What can hang from each mark:
G: F X
R: U
F: C H K
A: C Z
C: A F L
Z: A
X: G
S: X
L: C
U: R X

Each row was made from one small tree. The marks that hang from a mark follow it in brackets, in alphabetical order. Every link used is in the known rows. Write each row's tree.
Known rows:
R{U{X}}: -2	1	-1	0	-9	0	12	0	-2	-4	-5	-7	-1	-10	0	-9	-7	-27	4	3	-1	8	-2	0	-5	25	-5	5	6	-1	-3
A{C{L}}: 8	12	-1	1	9	8	0	2	1	-1	11	0	13	-9	-9	-8	-2	-16	-23	2	-7	1	-7	3	-7	16	3	-2	-6	3	-4
C{A{Z} F{K} L}: 6	8	-1	-3	-1	11	1	8	0	3	15	-10	10	4	1	5	-3	16	-39	-3	-3	-11	6	-12	-11	-10	4	-3	3	15	-12
Z{A}: 2	8	6	-3	6	-7	10	-3	8	4	1	4	-23	2	-1	-1	-1	9	-8	6	-10	3	3	4	5	19	8	10	-5	-4	-1
G{F{C H K} X}: -11	-30	-5	2	7	-9	-21	1	-22	-5	-19	-2	10	13	4	8	4	46	42	-13	9	4	-6	10	12	-23	-7	8	-7	-13	4
G{F{H}}: -1	-17	-1	1	0	-2	-8	-4	-4	-3	-16	6	-4	4	1	5	3	15	9	-10	5	-1	-4	1	9	0	5	3	-2	-6	4
F{C{A} H}: -5	-7	-4	-7	-1	-11	-6	7	-11	-1	9	-3	14	3	5	11	6	11	-6	1	-1	-2	7	9	5	-12	7	-1	-15	-9	4
U{X}: -9	7	5	-1	-5	-4	2	-6	11	-2	3	6	-10	1	-1	-3	-4	-21	3	3	4	5	-5	4	-3	16	-14	9	0	3	0
Z{A{C}}: 6	10	4	-2	7	-1	6	-1	3	3	11	10	-8	-3	-2	-5	1	-4	-23	10	-11	7	-2	0	3	17	6	5	-9	-8	2
A{C}: 5	1	0	2	4	6	1	0	-3	-1	8	9	-1	-7	-5	-8	0	-23	-7	6	-5	4	-10	-1	-3	13	-3	-5	-10	-3	-2
A{C{L} Z}: 17	2	-2	-1	2	12	-3	2	-7	-7	19	7	11	-15	-11	-8	-5	-13	-34	2	0	2	-10	-3	-14	17	13	5	-10	5	4
G{F{C{L} K} X}: -12	-12	-5	4	15	-1	-13	2	-13	-1	-15	-6	12	13	0	4	0	35	42	-13	4	-1	-7	8	8	-11	-10	9	-2	-2	-5
U{R X{G{F{K}}}}: -13	-2	5	2	-16	1	-8	-12	7	-4	-11	8	-14	12	0	-7	1	-42	18	10	14	9	-8	-9	1	-6	-35	8	10	16	4
S{X}: 4	12	-1	-3	9	-1	7	-6	9	-2	-12	2	-30	-4	-7	-6	-2	17	30	1	-6	3	0	9	2	23	4	-7	2	-6	0
F{C{A} H K}: -3	-15	-3	-4	-5	-12	-13	6	-18	-5	5	-9	7	12	9	10	10	29	5	3	-1	-2	5	8	8	-24	-2	4	-19	-4	-2
X{G{F{H K}}}: 7	-21	6	5	-10	-4	-7	-4	2	-6	-19	-7	-24	2	3	-2	3	7	28	0	7	4	1	0	9	-8	-8	1	1	6	2
S{X{G{F}}}: 6	3	0	1	4	1	5	-6	16	-3	-22	2	-38	-5	-5	-6	-2	9	46	0	1	5	2	2	6	17	-2	-12	10	0	6
L{C{F{H K}}}: -3	-1	3	4	-8	-8	2	-7	-3	3	2	-2	7	2	3	-2	5	11	-2	1	-2	-6	2	7	-2	-14	8	4	3	-9	-4
A{C{F L}}: 7	22	0	3	13	13	0	3	6	5	17	0	23	-5	-5	-4	-2	-22	-31	-2	-10	-2	-5	-4	-11	8	9	-7	1	-2	-11
A{C Z}: 13	-8	-2	0	-2	11	-2	0	-10	-6	15	14	-4	-14	-9	-8	-1	-18	-18	7	1	5	-11	-7	-9	13	4	2	-15	-1	8
R{U}: 4	-2	-3	1	0	4	13	3	-7	-2	-12	-13	-8	-14	-2	-10	-5	-15	9	0	-6	4	0	0	-2	23	5	-1	-1	-5	-8
A{C{F{K} L}}: 8	17	1	4	9	12	-6	3	0	1	13	-4	18	1	-3	-5	1	-8	-24	-1	-9	-2	-6	-4	-9	1	1	-5	-1	2	-16
R{U{X{G{F{H}}}}}: 3	-9	0	1	-16	-2	6	-1	-1	-6	-13	-7	0	-12	3	-8	-5	-22	9	0	6	10	1	-3	0	13	-3	3	12	-2	6
G{F{H} X}: -7	-28	-4	1	6	-7	-8	-2	-11	-2	-21	4	1	1	-2	4	-1	35	24	-17	12	6	-7	6	9	-7	-4	4	3	-12	10
U{R X{G{F{H}}}}: -11	-2	4	0	-14	-3	-9	-11	8	-4	-9	11	-5	6	-1	-4	0	-43	4	7	17	11	-5	-5	1	-4	-26	6	12	10	12
L{C{A{Z} F{H}}}: -2	-5	-2	-2	-15	-3	11	-1	-5	6	15	9	14	-7	3	4	2	3	-30	3	2	-9	5	-3	-5	-14	12	-1	5	-6	11
X{G{F}}: 3	-6	4	5	0	2	4	-3	11	0	-17	-1	-25	-3	0	-4	-1	-18	31	2	5	2	0	-4	6	9	-8	-6	4	8	1
R{U{X{G{F}}}}: -1	-3	0	3	-13	2	11	-1	3	-4	-13	-5	-5	-11	2	-10	-6	-36	15	2	4	9	-1	-5	0	20	-10	2	14	3	2
C{A F{H}}: -1	2	0	-5	-2	-1	4	6	2	7	7	-2	10	3	6	10	1	4	-31	-4	-1	-6	8	-7	-2	-14	3	-13	1	-5	-2
Z{A{C{F{H}}}}: 8	10	5	-1	8	-1	0	1	3	5	13	10	3	0	1	0	3	2	-35	5	-11	6	2	-3	1	6	15	3	-4	-15	2
C{F}: -1	14	3	2	11	5	4	0	8	7	1	-3	-6	4	0	1	-2	-11	1	-3	-5	-4	0	-5	-5	6	4	-8	0	-3	-14

Which tree is each row?
4	-13	5	7	-6	1	-2	-3	8	-4	-20	-6	-30	3	2	-4	2	-4	38	3	5	2	-2	-4	8	0	-14	-4	2	12	-4 | X{G{F{K}}}
-6	5	-2	0	-10	1	18	-1	0	8	15	10	10	-7	2	0	0	-12	-22	5	-1	-11	2	-5	-7	-8	7	-5	7	-1	6 | L{C{A{Z} F}}
5	15	-2	-5	4	11	8	8	7	6	20	-3	16	-4	-2	6	-6	2	-49	-5	-3	-12	6	-11	-13	-1	10	-6	6	12	-6 | C{A{Z} F L}
-16	-7	-8	0	16	0	-1	7	-8	4	-6	2	20	5	0	7	-2	20	21	-13	3	-4	-3	5	8	-9	-7	1	3	-2	5 | G{F{C{A L}} X}
-15	-19	-4	5	11	-3	-13	1	-16	-1	-18	0	-2	15	3	5	3	31	56	-10	5	3	-9	6	12	-14	-15	4	-6	-7	-3 | G{F{C K} X}
-1	-4	1	-2	-8	-2	-3	5	-3	4	4	-7	3	9	9	9	5	20	-21	-2	-1	-6	7	-8	0	-25	-4	-10	-1	-1	-9 | C{A F{H K}}
-4	6	-3	-2	4	-2	-5	7	-9	-1	9	-14	12	11	4	6	4	13	2	3	-8	-9	5	7	2	-9	-4	2	-12	9	-14 | F{C{A L} K}
6	2	-3	-6	-3	6	9	6	1	0	14	-3	7	-10	-5	2	-7	5	-37	0	-1	-8	3	-4	-8	10	6	1	-3	16	2 | C{A{Z} L}
3	4	-1	2	3	1	-2	-5	9	-5	-20	-2	-33	3	-1	-3	2	17	60	2	-1	3	2	6	9	7	-3	-8	3	-2	3 | S{X{G{F{C K}}}}
-11	-21	-6	0	14	-9	-14	2	-16	-1	-14	4	12	6	0	9	2	32	33	-15	10	4	-5	10	11	-13	-2	6	-4	-17	8 | G{F{C H} X}
10	-3	-1	-1	1	-3	0	-6	12	-5	-21	2	-29	-7	-4	-4	-1	19	37	-2	3	6	4	4	7	12	4	-10	10	-5	12 | S{X{G{F{H}}}}
-15	5	4	1	-12	2	-3	-11	11	-2	-8	12	-10	7	-1	-6	-1	-51	14	9	15	10	-8	-8	0	0	-30	6	12	13	8 | U{R X{G{F}}}
1	1	-3	-3	1	2	-8	8	-12	-4	14	-10	8	8	2	6	2	19	-1	3	-4	-7	4	3	-2	-9	2	8	-15	12	-8 | F{C{A{Z} L} K}
-6	2	-1	-1	-10	-7	15	-1	2	10	11	6	17	-4	5	4	4	-2	-28	2	-2	-9	7	0	-1	-16	6	-7	8	-8	6 | L{C{A F{H}}}
8	22	5	1	11	4	0	1	5	5	15	0	4	3	-1	-2	1	4	-36	5	-14	2	1	-3	-2	7	13	5	-2	-4	-9 | Z{A{C{F{K} L}}}
4	6	0	-4	-1	-1	-3	6	2	4	9	-16	20	6	5	9	1	26	-43	-8	-4	-10	10	-3	-6	-20	5	-7	4	7	-14 | C{A F{H K} L}
-5	-2	0	1	-16	1	12	-3	-5	5	12	6	2	-1	5	0	3	1	-15	6	-1	-12	2	-7	-5	-16	0	-2	4	2	1 | L{C{A{Z} F{K}}}
6	-15	4	3	-6	-4	-3	-2	7	-3	-17	-1	-18	-2	0	0	0	-4	22	-1	8	4	2	1	7	0	-2	-4	3	3	6 | X{G{F{H}}}
-1	-2	2	5	4	0	0	1	7	0	-10	0	-15	2	2	0	1	-18	41	2	2	1	1	-1	7	1	-5	-3	-1	6	3 | X{G{F{C}}}
-5	15	-4	-4	12	0	5	9	-1	3	14	-7	16	2	0	7	0	-5	-7	1	-8	-8	6	8	0	3	4	-1	-9	5	-6 | F{C{A L}}
-4	-7	-2	-2	-15	-3	18	-4	-3	3	12	11	0	-10	-1	-3	0	-9	-17	9	1	-9	1	1	-2	1	1	2	-1	3	12 | L{C{A{Z}}}
11	20	4	-2	12	0	0	2	5	5	17	4	12	-2	-2	0	1	6	-49	1	-12	3	3	-1	-3	8	22	5	0	-10	-1 | Z{A{C{F{H} L}}}
9	-7	0	0	-3	-3	-5	-8	9	-7	-25	-2	-36	-2	-2	-5	2	28	44	-1	3	5	3	5	8	4	0	-9	7	-3	7 | S{X{G{F{H K}}}}
7	9	3	1	7	-1	-11	2	2	0	1	-19	13	7	0	4	0	28	-21	-11	-4	-5	4	4	-9	-8	14	5	2	1	-19 | C{F{H K} L}
15	-10	0	1	-6	9	-15	1	-14	-6	16	8	8	-3	-2	-2	3	3	-30	1	3	5	-8	-10	-11	-10	12	0	-11	-8	1 | A{C{F{H K}} Z}
7	14	-2	0	11	1	1	-3	14	-3	-14	-1	-19	-4	-5	-3	-2	9	41	-2	-3	2	4	8	5	15	6	-8	9	1	4 | S{X{G{F{C{L}}}}}
-1	3	0	-3	-2	10	9	7	2	6	15	5	-1	-1	2	6	-3	-5	-28	0	0	-9	3	-16	-8	-4	1	-12	0	4	-1 | C{A{Z} F}
1	3	-5	-7	5	-9	-6	10	-7	-1	13	-9	28	1	2	11	2	15	-21	-4	-3	-5	9	12	1	-10	15	4	-11	-3	1 | F{C{A L} H}
-1	-13	-3	3	6	-3	-19	1	-14	-6	-10	-5	14	15	4	9	7	31	18	-11	1	-5	-1	8	9	-14	9	12	-10	-2	-6 | G{F{C{L} H K}}
-3	5	2	2	-5	-7	7	-5	1	6	5	2	10	-4	1	-1	3	-1	-13	0	-3	-6	3	7	-4	-5	13	1	6	-13	0 | L{C{F{H}}}
9	6	-3	-7	0	5	0	8	1	2	18	-5	26	-6	-1	9	-4	15	-61	-8	1	-9	9	-8	-13	-9	19	-2	4	5	0 | C{A{Z} F{H} L}
-17	7	3	1	-7	1	-6	-8	8	-2	-4	12	-3	11	0	-3	0	-55	19	9	13	9	-6	-5	2	-3	-28	6	8	12	8 | U{R X{G{F{C}}}}
-9	5	1	3	-12	-2	13	-2	1	9	9	1	3	3	7	1	5	-3	-8	6	-4	-12	4	-3	0	-16	-5	-7	5	0	-4 | L{C{A F{K}}}
-11	9	6	-2	-12	-1	1	-10	13	-2	-1	5	-13	3	-4	-9	-3	-53	3	14	12	12	-5	-4	-5	6	-32	7	9	14	4 | U{R X{G}}
-13	-5	-6	2	21	-1	-8	3	-8	2	-10	0	15	5	-3	4	-3	20	33	-15	3	-1	-6	9	5	-2	-1	5	0	-6	0 | G{F{C{L}} X}
11	17	4	-1	11	1	5	1	6	3	14	6	1	-5	-5	-5	-1	-1	-36	7	-13	4	0	2	-1	21	15	9	-5	-3	-1 | Z{A{C{L}}}
2	-12	2	3	0	-5	-4	1	3	-3	-11	-2	-8	1	3	3	3	-8	31	-1	5	4	3	4	8	-6	2	-1	-3	-1	7 | X{G{F{C H}}}
1	3	2	1	-13	-1	12	0	5	-5	-8	-11	-9	-15	1	-13	-8	-37	12	7	1	11	1	-1	-5	23	-10	1	10	2	0 | R{U{X{G}}}
